Each row comes from the steps of one path. Every step used is in the known rows, and no mark comes twice. Write the path behind each row, first mark first.
(in the rows, 128 means zero)
Known rows:
lami > bifabob > bala > vopa: [107 116 123 148 114 146 132 122 135 130 144 136 133 123 126 111 128 138
 170 144  89 115 111 121 124 125  97 138 138 131 116 139 136 131 163 125
 110 121 163 122 118 140 152 138 121]
tafu > betur > ruto > somomok: [130 103 136 121 125 118 148 131 136 121 111 110 140 127 125  98  99 126
 127 129  66  92 121 129 119 145 128 144 120 127 114 131 124 123 112 143
 153 137  77 115 137 125  92 135 110]
bifabob > lami > vule > betur > tafu: [139 106 122 130 140 124 141 153 144 153 158 126 139 139 111 127 188 132
 139 120 107 113 105 120 135 158 131 137 156 130 129 138 108 128 144 113
 127 127 147 139 132 144 121 137 125]
betur > bala > vopa > tafu: [135 113 131 157 135 161 137 120 116 114 148 126 130 129 122 124 107 140
 184 137 136 113 129 125 125 128  97 125 115 131 142 126 131 134 132 129
 123 120 145 132 130 142 168 137 143]
vopa > tafu: [133 100 134 128 138 132 133 142 127 133 142 107 131 134 117  97 117 146
 156 132 138 124 119 125 127 120 107 131 122 118 104 134 118 127 126 118
 133 119 127 142 118 136 145 136 147]
somomok > ruto > betur > bala > vopa: [120 138 126 139 145 175 136 117 129 107 138 123 144 119 129 124 153 133
 174 121 115 141 120 126 134 136 111 129 131 125 143 123 130 136 139 109
 141 136 122 110 130 151 136 136 115]
bifabob > lami > vule: [137  87 125 122 150 118 134 159 141 153 151 126 135 142 115  92 174 130
 129 127  66  96 103 116 125 139 111 142 138 106 144 139 118 117 133 108
 121 129 169 130 118 141 123 135 123]
betur > tafu > vopa > bala > bifabob: [130 136 122 125 130 135 141 134 117 110 116 104 127 130 128 121 115 133
 143 140 207 133 122 126 141 126 124 134 128 145 112 137 124 114 129 126
 139 115 148 128 149 156 154 138 145]
somomok > ruto > betur: [119 127 128 106 146 145 134 137 140 125 129 104 144 125 125  97 164 143
 145 115  99 145 111 124 136 129 121 132 132 109 113 130 121 129 137 101
 149 135 109 121 121 147 115 134 120]
ruto > betur: [126 111 131 114 131 144 140 132 138 136 130 109 133 127 118  95 149 149
 124 132  89 131 112 121 138 124 108 125 129 119 109 141 134 131 122 104
 139 125 100 125 118 133 126 136 131]
bala > betur > somomok: [115  69 132 104 126 125 133 135 116 135 128 126 145 130 141 105  85 148
  90 138 147 138 111 119 130 119 149 131 115 138 129 100 131 109 134 131
 144 131 103 122 116 127 153 143 120]
vule > betur > bala > bifabob: [127 131 123 134 135 148 133 128 136 118 133 119 134 135 128 143  95 128
 110 119 198 139 117 120 138 133 114 155 129 136 154 123 131 124 124 135
 149 126 119 131 119 134 132 137 145]
bala > vopa > tafu > betur > ruto > somomok: [127 116 138 152 113 141 151 124 127 125 119 119 143 123 128 100 102 137
 166 135  78  78 124 133 112 149 117 120 117 130 113 136 131 137 123 154
 138 129  77 119 153 148 125 131 120]
bifabob > bala > betur: [117  86 130 100 119 137 125 128 132 117 121 128 142 123 131 124  82 126
 114 143 110 130 122 127 136 123 134 135 105 132 131 123 126 120 144 117
 116 131 101 128 116 118 150 135 135]
bifabob > lami > vule > betur > bala: [142 100 123 132 154 139 135 146 147 147 157 136 134 139 111 135 153 120
 134 114 129 120 112 119 129 157 111 145 145 121 163 131 119 126 145 105
 125 128 143 133 122 120 117 142 129]
tafu > vopa > bala > bifabob: [129 128 126 126 129 140 136 141 127 120 113 108 127 132 134 105  97 135
 116 139 213 123 117 121 136 120 107 147 124 128 122 138 138 114 127 117
 138 118 127 126 135 142 141 140 138]
somomok > ruto: [119 110 128 115 148 129 130 147 134 116 139 108 146 129 127  90 133 136
 143 119 142 134 113 122 129 121 128 148 129 115 122 119 107 120 131 111
 147 135 139 118 113 144 119 134 117]
bala > vopa: [123 107 131 147 124 149 140 131 130 122 144 125 141 129 126  92 123 147
 143 145 130  97 114 120 132 123 106 133 127 130 140 135 135 125 118 120
 127 124 141 112 115 152 158 134 112]
betur > ruto: [128 102 130 128 136 126 141 147 129 117 126 114 140 128 120  97 149 141
 123 122 113 111 121 126 125 115 114 159 113 118 144 122 112 110 122 126
 137 132 132 117 114 136 128 135 122]
lami > bifabob: [106 113 124 122 133 124 128 144 136 140 138 116 131 133 123  92 133 147
 142 129  93 120 105 117 125 116  99 145 142 126  97 133 119 122 143 116
 133 116 160 126 114 138 126 140 126]
bifabob > bala > vopa > tafu > betur > vule: [147 124 136 165 115 148 142  97 119 120 131 125 140 118 134 120  95 134
 185 146  43  83 122 127 131 140 103 100 102 135 122 141 138 129 161 140
 122 117  95 141 134 121 155 131 136]
bala > vopa > tafu: [129 111 133 153 124 151 137 130 123 127 148 118 136 130 125 100 115 151
 166 143 133 105 118 125 129 123 101 119 123 124 119 139 131 132 128 127
 126 119 128 132 124 153 164 134 135]
lami > bifabob > bala > betur > tafu > vopa: [103 114 117  99 114 133 131 126 116 118 116 134 137 115 134 126 132 125
 160 139  75 135 117 125 141 124 138 116 131 161  82 128 105 121 164 122
 111 114 108 122 146 133 160 141 129]
tafu > betur > bala > vopa: [125 101 132 146 127 154 138 110 123 115 132 125 141 126 133 125  92 118
 149 145  97 110 122 122 138 134  99 121 115 155 150 139 131 129 117 120
 130 122 111 113 131 125 141 137 113]
bifabob > bala > betur > ruto: [119  94 128 109 120 134 132 130 127 108 111 129 147 117 131 124 107 124
 110 132 100 125 131 133 129 119 136 149  95 125 151 113 114 110 149 128
 115 135  97 120 116 120 140 134 131]
bala > vopa > tafu > betur: [124 101 135 148 115 148 138 118 124 129 134 114 145 127 131 105 102 138
 161 146  91  97 119 125 134 130 102 104 115 141 112 154 127 137 123 125
 128 114  88 133 133 145 150 130 128]
somomok > ruto > betur > tafu > vopa: [120 142 122 109 144 148 146 135 120 111 131 107 143 117 127 100 200 141
 176 117  99 150 115 124 147 134 138 116 142 141  85 135 103 133 135 101
 149 126  91 115 150 160 128 136 116]
bifabob > lami > vule > betur > tafu > vopa: [137 111 121 130 139 133 147 154 135 146 152 131 140 132 118 112 208 128
 150 120 107 103 104 117 139 157 130 128 151 143 116 148 106 127 141 104
 128 121 115 126 144 144 132 140 115]
betur > tafu > vopa > bala > bifabob > lami: [142 147 119 128 128 124 145 135 122 123 116 106 129 134 118 122 142 118
 151 138 170 116 118 125 139 130 138 142 144 144 147 140 120 116 136 115
 139 116 171 129 155 162 152 138 150]
tafu > betur > vule: [141 115 136 132 131 122 140 122 125 127 120 109 143 128 131  97 101 132
 129 132  42  88 112 118 140 124 110 122 108 135 127 128 125 110 130 127
 150 119  87 125 122 112 118 133 115]
tafu > vopa > bala: [128 107 133 130 137 142 139 141 127 121 121 110 129 127 122  97 103 134
 144 140 222 124 123 122 136 119 103 136 123 130 117 140 135 121 128  94
 133 116 121 116 129 124 142 148 128]
vopa > bala > bifabob > lami > vule: [139 115 122 126 144 121 130 149 145 150 131 117 128 148 121 118 132 125
 112 130 147 109 106 121 125 140 109 159 135  99 154 137 135 112 143 118
 123 127 199 144 130 150 121 137 146]
lami > vule: [127  80 129 119 148 129 131 160 134 142 153 125 133 139 126  92 152 138
 123 128  94 117 108 116 127 131  99 141 127 112 106 131 121 116 123 119
 117 129 147 130 112 129 122 136 115]

Write each row's path:
[137 125 121 118 133 122 136 118 129 127 121 110 138 137 123 133 114 100
 123 128  57 113 113 122 136 136 128 140 128 140 184 140 118 117 120 120
 147 124 138 130 135 137 122 132 143]  tafu > betur > bala > bifabob > lami
[125 108 132 108 127 131 129 122 124 117 112 110 133 130 123 143  70 132
 129 144 170 135 127 129 145 126 136 128 116 143 111 113 118 117 142 120
 131 120 135 130 136 130 150 140 141]  vopa > bala > betur > tafu
[115 100 131 123 139 134 136 137 136 135 145 119 152 128 135 109 126 147
 122 110 235 162 107 120 125 138 145 146 138 128 127 103 125 123 143 121
 166 140 110 122 112 134 124 146 112]  vule > betur > somomok > ruto
[127 107 137 110 122 130 138 135 135 115  95 117 137 127 129 121  46 133
 110 131 166 114 132 132 121 139 137 153 112 114 126 103 141 117 142 139
 138 137  95 116 143 125 112 141 131]  vopa > bala > betur > ruto > somomok
[123 135 124 108 142 142 139 128 129 117 134 101 143 124 120 114 181 143
 166 118  90 154 114 127 140 133 142 123 136 129  98 126 105 133 138 111
 151 132 123 124 135 160 121 132 124]  somomok > ruto > betur > tafu
[140 112 115 126 152 125 132 149 131 135 145 128 128 146 120 128 161 112
 121 121  80 113 107 119 123 142 111 157 131 111 183 127 119 112 132 129
 125 129 193 137 130 146 128 133 141]  betur > bala > bifabob > lami > vule
[101  97 122 101 114 129 122 128 136 130 122 133 136 124 136 125  96 131
 129 136  86 134 114 122 130 119 123 135 122 130 102 123 118 119 166 122
 113 121 121 128 117 122 137 138 135]  lami > bifabob > bala > betur
[133 107 133 124 133 120 147 149 131 118 124 117 136 130 118  87 114 138
 126 124 116  95 121 127 114 139 131 159 127 111 125 117 128 119 119 141
 146 140 121 114 128 134 111 137 119]  betur > ruto > somomok
[137 107 128 133 138 124 149 162 156 156 140 135 142 137 115 106 165 127
 124 105 112  84 110 124 110 171 132 160 147  98 143 125 129 126 139 133
 138 142 118 122 134 136  89 139 113]  bifabob > lami > vule > betur > ruto > somomok
[132 105 124 134 139 126 143 158 154 153 142 133 146 136 116 109 194 130
 113 109  99  95 111 123 124 148 117 157 133 108 159 131 114 116 145 119
 128 134 128 127 115 136 104 137 117]  bifabob > lami > vule > betur > ruto
[110 106 123 123 128 126 129 132 138 134 138 123 128 128 116 110 126 133
 153 134 107 135 112 120 124 122 104 147 135 124 108 136 120 125 160 119
 121 121 166 133 111 124 133 142 137]  lami > bifabob > bala
[ 98 106 121 107 117 126 127 129 132 124 109 134 141 118 134 125 120 127
 123 125  50 132 123 130 124 116 122 148 111 122 124 115 109 111 172 137
 113 129 125 123 119 125 134 138 130]  lami > bifabob > bala > betur > ruto
[125  85 132 130 131 132 142 133 134 145 146 123 139 131 128 107 120 152
 110 126 214 145 106 117 129 134 131 139 136 139 126 114 141 121 130 123
 160 128 104 126 108 123 138 148 121]  vule > betur > somomok
[126  89 129 128 141 140 131 158 149 148 152 128 137 138 125 108 146 142
 109 125 156 124 106 117 130 144 100 141 134 117 108 133 128 125 132 116
 126 127 107 133 113 122 113 139 114]  lami > vule > betur
[122  98 129 134 140 138 139 159 147 141 142 133 142 132 124 109 178 144
 109 109 127 113 115 122 122 141 105 153 120 110 129 128 117 116 135 130
 128 132 110 124 114 124 106 137 112]  lami > vule > betur > ruto
[128 118 122 125 142 137 131 133 123 111 129 116 128 137 126 124 103 127
 114 128 145 135 115 121 132 123 111 154 122 130 157 121 126 114 115 133
 143 127 163 131 121 136 141 135 145]  betur > bala > bifabob
[113  89 132 103 137 127 127 125 123 125 118 115 147 129 145 125  63 138
 112 127 232 168 122 126 129 128 150 143 114 124 128  86 133 109 157 121
 153 136 132 123 125 129 135 147 123]  vopa > bala > betur > somomok > ruto
[129  94 135 123 128 128 134 128 128 134 127  99 139 130 124 102 101 134
 149 137  90 121 119 125 135 126 108 112 112 134  99 149 113 129 119 119
 138 114  83 142 127 127 135 134 143]  vopa > tafu > betur
[126  82 136 149 115 140 146 111 111 142 140 120 142 127 136 105 108 145
 157 145 114 117 110 123 125 134 116 103 118 147 111 132 141 129 131 141
 142 117  97 132 130 141 161 139 124]  bala > vopa > tafu > betur > somomok
[130 106 129 164 140 172 133 136 134 138 163 142 133 133 128 139 133 142
 168 126 172 119 121 122 125 152  85 120 128 127 121 131 133 138 142 132
 111 118 113 139 131 133 145 139 132]  lami > vule > betur > bala > vopa > tafu
[147 118 138 138 133 125 140 120 118 128 123 105 138 128 130 103  98 142
 164 128  58  91 116 123 137 128 106 106 109 131 108 131 122 119 135 132
 148 112  82 146 130 119 131 133 138]  vopa > tafu > betur > vule
[140 139 119 134 135 139 136 133 143 129 132 120 136 140 117 143 122 118
 116 117 156 121 111 121 134 141 128 162 142 132 188 131 131 124 129 122
 147 125 142 131 127 144 131 136 150]  vule > betur > bala > bifabob > lami
[121  87 128 119 149 120 136 139 122 130 144 114 146 130 132  93 138 144
 131 118 179 159 107 119 122 127 144 148 126 122 128  98 120 114 138 124
 159 139 145 119 113 141 131 143 111]  betur > somomok > ruto
[104 112 125 103 112 122 133 136 137 124 107 137 137 120 132 117  83 130
 135 126  68 118 123 130 112 140 140 153 124 118 107 109 123 121 166 151
 124 136 119 119 135 125 114 138 127]  lami > bifabob > bala > betur > ruto > somomok
[128  97 131 120 140 137 134 117 127 115 126 112 137 128 122 126  87 114
 141 136 100 130 121 122 137 131 104 133 115 146 140 135 115 123 116 113
 141 121 108 124 125 108 121 140 125]  tafu > betur > bala
[133 121 125 127 130 134 131 119 119 116 122 104 131 136 130 134  84 120
 141 129 111 133 118 125 133 129 107 128 111 139 140 142 116 125 122 142
 142 115 107 148 141 133 137 131 161]  vopa > tafu > betur > bala > bifabob
[139 130 125 124 132 121 135 136 142 135 118 104 129 142 115 120 106 127
 113 133 172 108 112 125 131 128 124 163 134 111 174 135 139 116 135 114
 143 124 182 136 128 154 133 137 157]  vopa > bala > bifabob > lami
[136 119 120 123 143 128 138 156 135 144 127 121 128 142 128 103 158 121
 120 131 163 105 105 119 130 139 107 144 137 112 140 147 136 113 144 108
 122 121 168 132 142 152 132 138 138]  tafu > vopa > bala > bifabob > lami > vule
[128 148 125 134 122 147 143 129 132 115 118 108 132 131 128 140 114 140
 132 131 252 139 120 126 146 138 126 137 140 154 104 138 131 125 137 124
 147 114 114 130 148 145 139 141 143]  vule > betur > tafu > vopa > bala > bifabob
[128 124 129 128 130 132 129 135 135 124 116 102 127 140 126 120  85 136
 107 137 208 131 119 124 132 118 108 154 121 115 141 130 142 113 127 124
 144 124 162 135 125 140 133 137 153]  vopa > bala > bifabob
[126 102 127 161 141 170 135 138 141 132 163 149 138 133 132 137 133 135
 140 129 157 116 114 118 131 152  90 134 131 133 143 127 140 130 140 126
 118 126 131 123 122 127 136 140 106]  lami > vule > betur > bala > vopa
[123  95 135 104 127 138 125 129 132 123 111 114 137 131 130 125  55 136
 107 143 190 129 125 126 139 120 119 137 108 126 127 116 134 116 137 110
 131 123 111 124 122 119 138 141 138]  vopa > bala > betur
[125  75 134 120 128 117 141 123 121 143 135 112 141 130 132 101 106 135
 115 138 113 136 107 119 132 130 129 122 119 149 124 126 131 118 122 126
 155 125 101 125 117 118 129 144 113]  tafu > betur > somomok
[124  91 135 120 138 119 136 119 114 139 136 102 149 128 137 101 113 134
 156 118 145 153 111 125 123 133 139 117 120 132 105 117 113 124 139 130
 159 128 106 140 127 136 126 140 129]  vopa > tafu > betur > somomok > ruto
[111 117 125 150 112 150 133 121 128 133 147 132 130 124 125 115 130 143
 196 142  99 117 117 126 119 126  94 121 134 126  99 144 129 139 169 132
 107 114 154 141 126 146 165 137 148]  lami > bifabob > bala > vopa > tafu
[120 101 132 106 128 146 131 136 124 118 107 120 141 123 138 111  73 131
 116 144 201 128 124 123 143 119 119 125 112 139 111 126 134 116 138 101
 128 116  89 115 136 122 145 145 127]  tafu > vopa > bala > betur
[138 101 132 124 140 140 135 113 119 120 128 108 133 129 118 128  89 123
 167 133  97 141 126 126 134 130 103 119 111 140 122 138 112 132 122 119
 136 114 101 140 134 114 134 139 149]  vopa > tafu > betur > bala
[120 101 132 102 122 125 140 147 130 114 109 126 145 127 134 100  87 137
 109 126  95 102 124 128 120 134 147 148 114 119 126 104 126 116 124 148
 141 140  81 110 135 132 114 134 117]  bala > betur > ruto > somomok
[129 116 129 128 125 136 140 130 138 124 140 114 138 129 113 127 136 144
 142 127 170 134 116 124 141 137 131 133 139 149 104 130 113 129 129 121
 145 124 108 131 123 135 134 139 131]  vule > betur > tafu
